Known rows, with every step that occurs
J > M > P > L > S: -0.97 +1.29 -1.96 -0.36 +1.96 -0.60 +2.42 +1.67 +0.90 -1.07 +1.95 +2.92
 -2.75 -2.91 +0.08 +1.24 -2.23 +0.39 +2.32 +0.26 -0.33
X > J > M > P > L: -2.11 +0.54 -0.80 +1.22 +1.28 -1.23 +2.08 +2.18 +0.59 -1.19 +0.84 +0.95
 -2.34 -0.40 -0.46 +0.92 -0.39 -0.29 +0.31 +0.01 +0.57
S > L > W: +1.27 +0.78 -3.33 -3.56 +1.06 +1.47 -1.01 -1.35 +0.71 +0.51 +4.18 +0.77
 -0.61 -0.75 -0.83 +1.53 -0.10 -0.75 -0.93 +1.07 -1.92
M > S > L > W: +1.49 -0.59 -5.57 -3.80 +0.89 +2.18 -0.85 -3.11 -1.47 +0.59 +6.03 -0.10
 +0.20 -0.19 -2.03 -0.03 +1.23 -1.17 -0.36 +1.19 -2.49
X > J > M > P > L > A > S: -1.15 +1.00 -5.02 -3.58 +3.01 +1.57 +1.80 +2.52 +3.35 +0.00 +2.38 +1.19
 -3.61 -0.87 +1.03 +2.56 -1.73 -2.16 +0.60 +0.81 -2.09
J > M > S > L > W: +0.46 +1.14 -5.10 -2.08 +1.55 +2.12 -0.42 -2.48 -0.39 +0.25 +4.64 +0.80
 -1.25 -0.27 -1.72 +0.03 +1.91 +0.62 +0.88 +2.42 -0.66
M > P > L > A > S: +0.84 +0.21 -6.31 -4.90 +3.14 +2.16 +1.97 +1.26 +1.70 +0.91 +3.98 +0.78
 -3.10 -1.21 +1.03 +1.47 -3.14 -2.60 +0.42 -1.37 -3.26
J > M > S > L > A: +0.71 +1.36 -5.69 -4.36 +1.47 +2.56 +0.67 -2.30 -0.16 +2.03 +3.47 +1.49
 -1.17 +0.20 +1.43 -0.55 +0.87 +1.20 +2.79 +2.34 -0.62
P > M: +0.20 +0.35 -0.87 -0.18 +1.70 +0.59 -0.14 +0.19 +0.21 -0.66 -1.26 -2.10
 +1.17 -0.86 -0.17 +0.79 -0.42 -0.19 +0.88 +0.55 +0.23
J > M > P: -0.27 +0.91 -0.92 +1.92 +1.15 -0.65 +2.54 +0.24 -1.70 -0.46 +0.32 +1.53
 -1.97 +0.51 -0.99 -0.43 +0.81 +1.50 +1.50 +0.11 +0.80
A > S > P > L > W: +1.89 -0.21 -6.49 -4.78 +3.35 +2.60 +0.01 +0.94 +4.89 -0.52 +6.57 -0.23
 -3.35 -3.32 -1.75 +2.95 -2.99 -4.21 -1.43 +0.14 -2.02
A > S > L > P > M: +2.92 -1.06 -7.01 -6.26 +2.81 +2.55 +1.59 -1.69 +2.33 +0.69 +4.42 +0.18
 +0.01 -2.52 +1.68 +3.10 -1.43 -1.98 +0.88 +1.28 -2.14
P > L > M > J: -1.74 +0.33 -1.50 -1.04 +1.98 -2.54 -2.14 +3.22 -0.35 -2.12 +0.54 -0.48
 +1.24 -0.21 +4.15 +0.27 -3.04 -2.38 -1.90 -2.36 -2.66
L > A > S: +0.90 +0.55 -4.27 -4.78 +1.75 +2.84 -0.28 +0.34 +2.86 +1.20 +1.37 +0.09
 -1.47 -0.35 +1.55 +1.50 -1.32 -1.99 +0.29 +0.63 -2.76
S > P: +2.25 -1.32 -1.98 -1.80 +0.72 +0.36 +1.23 -0.65 +0.70 +0.04 +3.08 +0.25
 -0.96 -0.82 -0.84 +0.47 -0.76 -1.32 +0.15 +0.04 +0.45
L > S > P > M > J: +2.38 -2.11 -3.90 -3.24 +3.57 -0.40 +0.63 +0.92 +1.57 -1.82 +1.80 +0.26
 +1.79 -3.90 +0.78 +2.37 -2.05 -3.65 +0.48 -0.30 -2.38
J > M > P > L: -1.33 +1.59 -1.72 +1.34 +1.89 -0.72 +2.53 +1.68 -0.10 -0.62 +1.37 +1.52
 -3.02 -0.79 -0.23 -0.17 -1.00 +1.06 +1.48 -0.71 +1.32
J > M: -1.05 +1.83 +0.33 +1.50 +0.72 -0.10 +0.35 +0.79 +1.11 -0.38 -1.30 +0.88
 -1.44 -0.22 +0.27 +0.00 +0.69 +1.77 +1.38 +1.32 +1.91
A > S: +0.70 -0.28 -2.91 -1.47 +0.57 +1.69 +0.15 -0.17 +0.65 +0.47 +1.40 -0.49
 -0.54 -0.93 +0.17 +1.18 -0.40 -1.48 -0.72 +0.20 -1.22
P > L > W: -0.87 +1.29 -1.71 -1.64 +2.05 +0.58 -1.40 +1.77 +3.43 -1.07 +2.00 +0.14
 -2.30 -1.51 -1.10 +1.38 -1.76 -1.30 -0.98 -0.27 -1.09
P > L > A > S > W: +2.11 +1.03 -7.71 -6.48 +2.19 +4.23 -2.27 +1.22 +4.47 +1.31 +5.29 +1.46
 -3.02 -1.63 +0.32 +3.41 -2.70 -3.03 -1.66 -0.45 -1.55
X > J > M > S: -1.77 -0.59 -0.76 +1.26 -0.37 -0.02 +0.30 -0.65 -0.42 -0.56 +0.21 -0.43
 +0.16 +0.89 -1.08 -0.25 +2.63 +0.13 +0.84 +2.17 +0.55

Rows
+1.53 -1.16 -5.84 -3.46 +2.50 +1.58 +0.24 -0.61 +1.88 -0.73 +6.86 -0.54
 -2.31 -1.85 -3.17 +0.28 -1.26 -2.80 -0.38 +0.10 -1.21 => M > S > P > L > W
+2.32 -0.53 -4.17 -4.86 +2.24 +1.01 +1.34 -1.53 +1.66 +0.24 +2.84 +0.72
 +0.42 -1.65 +1.55 +1.81 -1.02 -0.47 +1.56 +1.12 -1.03 => S > L > P > M
+2.66 -1.41 -6.05 -6.13 +1.03 +1.96 +1.62 -1.77 +2.09 +1.39 +5.57 +2.36
 -1.20 -1.69 +2.06 +2.12 -1.13 -1.68 +0.14 +0.87 -2.32 => A > S > L > P
+2.67 -2.02 -7.70 -5.85 +3.94 +1.28 +1.17 -0.30 +1.85 -0.19 +3.85 +0.86
 +1.45 -2.52 +3.35 +2.76 -1.37 -3.22 -0.49 -0.82 -3.46 => A > S > L > P > M > J
+1.79 -0.36 -5.45 -4.01 +0.47 +2.62 +0.71 -1.85 -0.41 +1.81 +4.58 +0.12
 +0.30 -1.49 +1.49 +1.88 -0.51 -1.38 -0.67 +0.60 -1.48 => A > S > L
-1.99 +0.30 -1.02 -0.62 +1.13 -1.27 +1.99 +2.09 +1.62 -1.62 +1.52 +2.34
 -1.98 -2.42 -0.15 +2.20 -1.67 -0.82 +1.36 +1.01 -1.00 => X > J > M > P > L > S
+2.44 -1.43 -2.26 -3.64 +0.65 +0.32 +1.07 -0.63 +1.71 -0.39 +3.56 +1.62
 -0.64 -2.98 -0.63 +1.82 -2.01 -2.04 +1.11 +1.18 -1.27 => L > S > P
+2.07 -1.89 -3.63 -1.56 +3.65 -0.46 +0.71 +0.98 +0.31 -1.46 +1.41 -1.16
 +1.50 -1.81 +0.39 +1.16 -0.81 -3.05 -0.49 -1.29 -0.84 => S > P > M > J
+0.13 -0.18 -1.38 -0.72 +0.48 -1.71 +0.52 +0.15 -4.12 -1.14 +1.85 -0.50
 +0.52 +1.76 +0.44 -0.25 -1.50 -1.08 -0.39 -0.69 -2.69 => L > M > P
+0.71 +0.69 -6.03 -4.20 +3.28 +1.86 +1.57 +0.31 +3.22 +0.47 +4.37 +1.03
 -3.77 -1.37 +0.29 -0.24 -1.60 -0.61 +2.67 +1.20 +0.57 => J > M > S > P > L > A
+2.41 -2.50 -4.13 -1.94 +0.47 +1.03 +1.63 -2.40 -1.56 +0.27 +4.82 -0.60
 -0.08 -0.28 -2.12 -0.90 +0.57 -1.63 +0.77 +0.33 -0.19 => M > S > P
+1.32 -0.54 -4.88 -3.39 +0.92 +0.87 +2.11 -2.62 +0.19 +0.82 +4.67 +3.04
 -1.44 -0.32 +0.76 -0.49 +1.21 +1.25 +2.45 +1.99 +0.14 => J > M > S > L > P
+1.44 -1.93 -5.07 -2.52 +1.30 +0.93 +1.70 -1.01 +0.12 +0.09 +5.86 -0.61
 -1.14 -1.59 -1.33 -0.64 -1.34 -2.02 +0.63 -0.59 +0.28 => M > S > P > L
+0.89 -1.49 -2.33 -1.94 +3.50 -1.24 +0.49 +1.46 +2.29 -1.97 -0.83 +0.91
 +1.05 -1.19 +1.92 +0.95 -0.73 -1.76 +0.01 -1.36 -1.93 => L > P > M > J
+1.13 -0.71 -1.55 -2.43 +2.36 -0.06 +0.85 +0.16 +2.80 -1.08 -0.24 +0.15
 -0.16 -1.02 +0.55 +1.23 -0.93 -0.54 +1.56 +0.84 -0.65 => L > P > M
+3.29 -0.52 -7.10 -6.74 +4.20 +3.79 +0.89 -0.20 +3.74 +0.49 +3.26 -1.61
 -1.14 -2.15 +0.47 +2.96 -2.45 -3.56 +1.23 +1.45 -2.11 => L > A > S > P > M
+1.80 -1.82 -4.10 -2.95 +0.44 -0.14 -0.05 -1.87 -2.98 -0.73 +5.14 -1.62
 +1.00 +0.93 -0.29 -0.75 -0.90 -2.43 +0.22 +0.82 -1.95 => L > M > S > P
+3.11 +0.40 -6.95 -5.86 +1.33 +4.20 -2.23 -0.18 +2.96 +1.38 +4.18 +1.52
 -2.10 -0.25 -0.60 +3.00 -0.91 -2.58 -1.65 +0.54 -2.09 => L > A > S > W
+0.84 -0.09 -5.66 -2.88 +0.13 +0.71 -3.32 -0.31 -1.91 -0.66 +5.87 -0.62
 +0.38 +0.45 -0.82 +0.42 -1.54 -2.11 -1.97 -0.28 -1.30 => P > L > M > S > W
+2.38 -2.30 -5.31 -4.91 +0.21 +0.97 +1.75 -3.47 -0.86 +1.23 +5.99 +2.09
 +0.10 -0.19 +0.40 -0.47 +0.51 -0.41 +1.15 +0.60 -1.77 => M > S > L > P
+1.10 +1.32 -4.56 -1.54 +1.52 +0.76 +0.43 +1.10 +1.01 -0.77 +4.75 +4.23
 -3.42 -2.90 -2.15 +2.78 -1.70 -0.05 +0.42 +0.10 +0.36 => J > M > P > L > S > W
+3.04 -1.20 -7.93 -6.25 +5.47 +2.50 +0.49 +1.23 +3.35 -0.38 +2.57 -1.09
 +0.08 -2.25 +1.99 +2.75 -2.44 -5.01 -0.25 -0.79 -3.52 => L > A > S > P > M > J
-0.22 -0.43 -2.10 -0.36 +1.31 -0.64 +2.27 +0.97 -1.29 -0.17 +2.55 +0.65
 -1.51 -0.75 -0.53 -0.09 -1.81 -0.69 +0.08 -1.99 -0.51 => M > P > L
+2.49 -1.11 -3.22 -3.75 +2.30 +0.89 +1.01 -0.53 +2.04 -0.97 +2.37 -0.52
 +0.60 -3.80 -0.79 +2.57 -2.27 -2.28 +1.90 +1.73 -0.99 => L > S > P > M
+0.99 -1.20 -6.49 -4.20 +3.40 -0.55 -0.55 +2.58 +1.00 -1.63 +5.07 -0.68
 +0.00 -2.01 +3.50 +1.98 -4.22 -5.36 -2.32 -2.02 -3.60 => A > S > P > L > M > J
+3.12 -0.57 -6.29 -6.55 +2.58 +3.20 +1.05 -0.28 +3.71 +1.25 +4.36 +0.48
 -2.37 -1.26 +0.51 +2.15 -2.10 -3.43 +0.46 +0.87 -2.30 => L > A > S > P
+1.74 -0.92 -5.66 -3.63 +2.20 +1.88 +1.59 +0.61 +2.83 +0.30 +5.53 -0.35
 -2.20 -3.11 +0.20 +2.17 -2.98 -3.35 -0.53 -0.48 -0.44 => A > S > P > L
+2.35 -0.23 -2.82 -2.91 -0.44 +1.49 -2.22 -0.56 +1.24 -0.15 +3.52 +2.77
 -0.33 -1.98 -1.97 +2.83 -0.57 -1.17 -0.80 +0.85 -0.96 => L > S > W
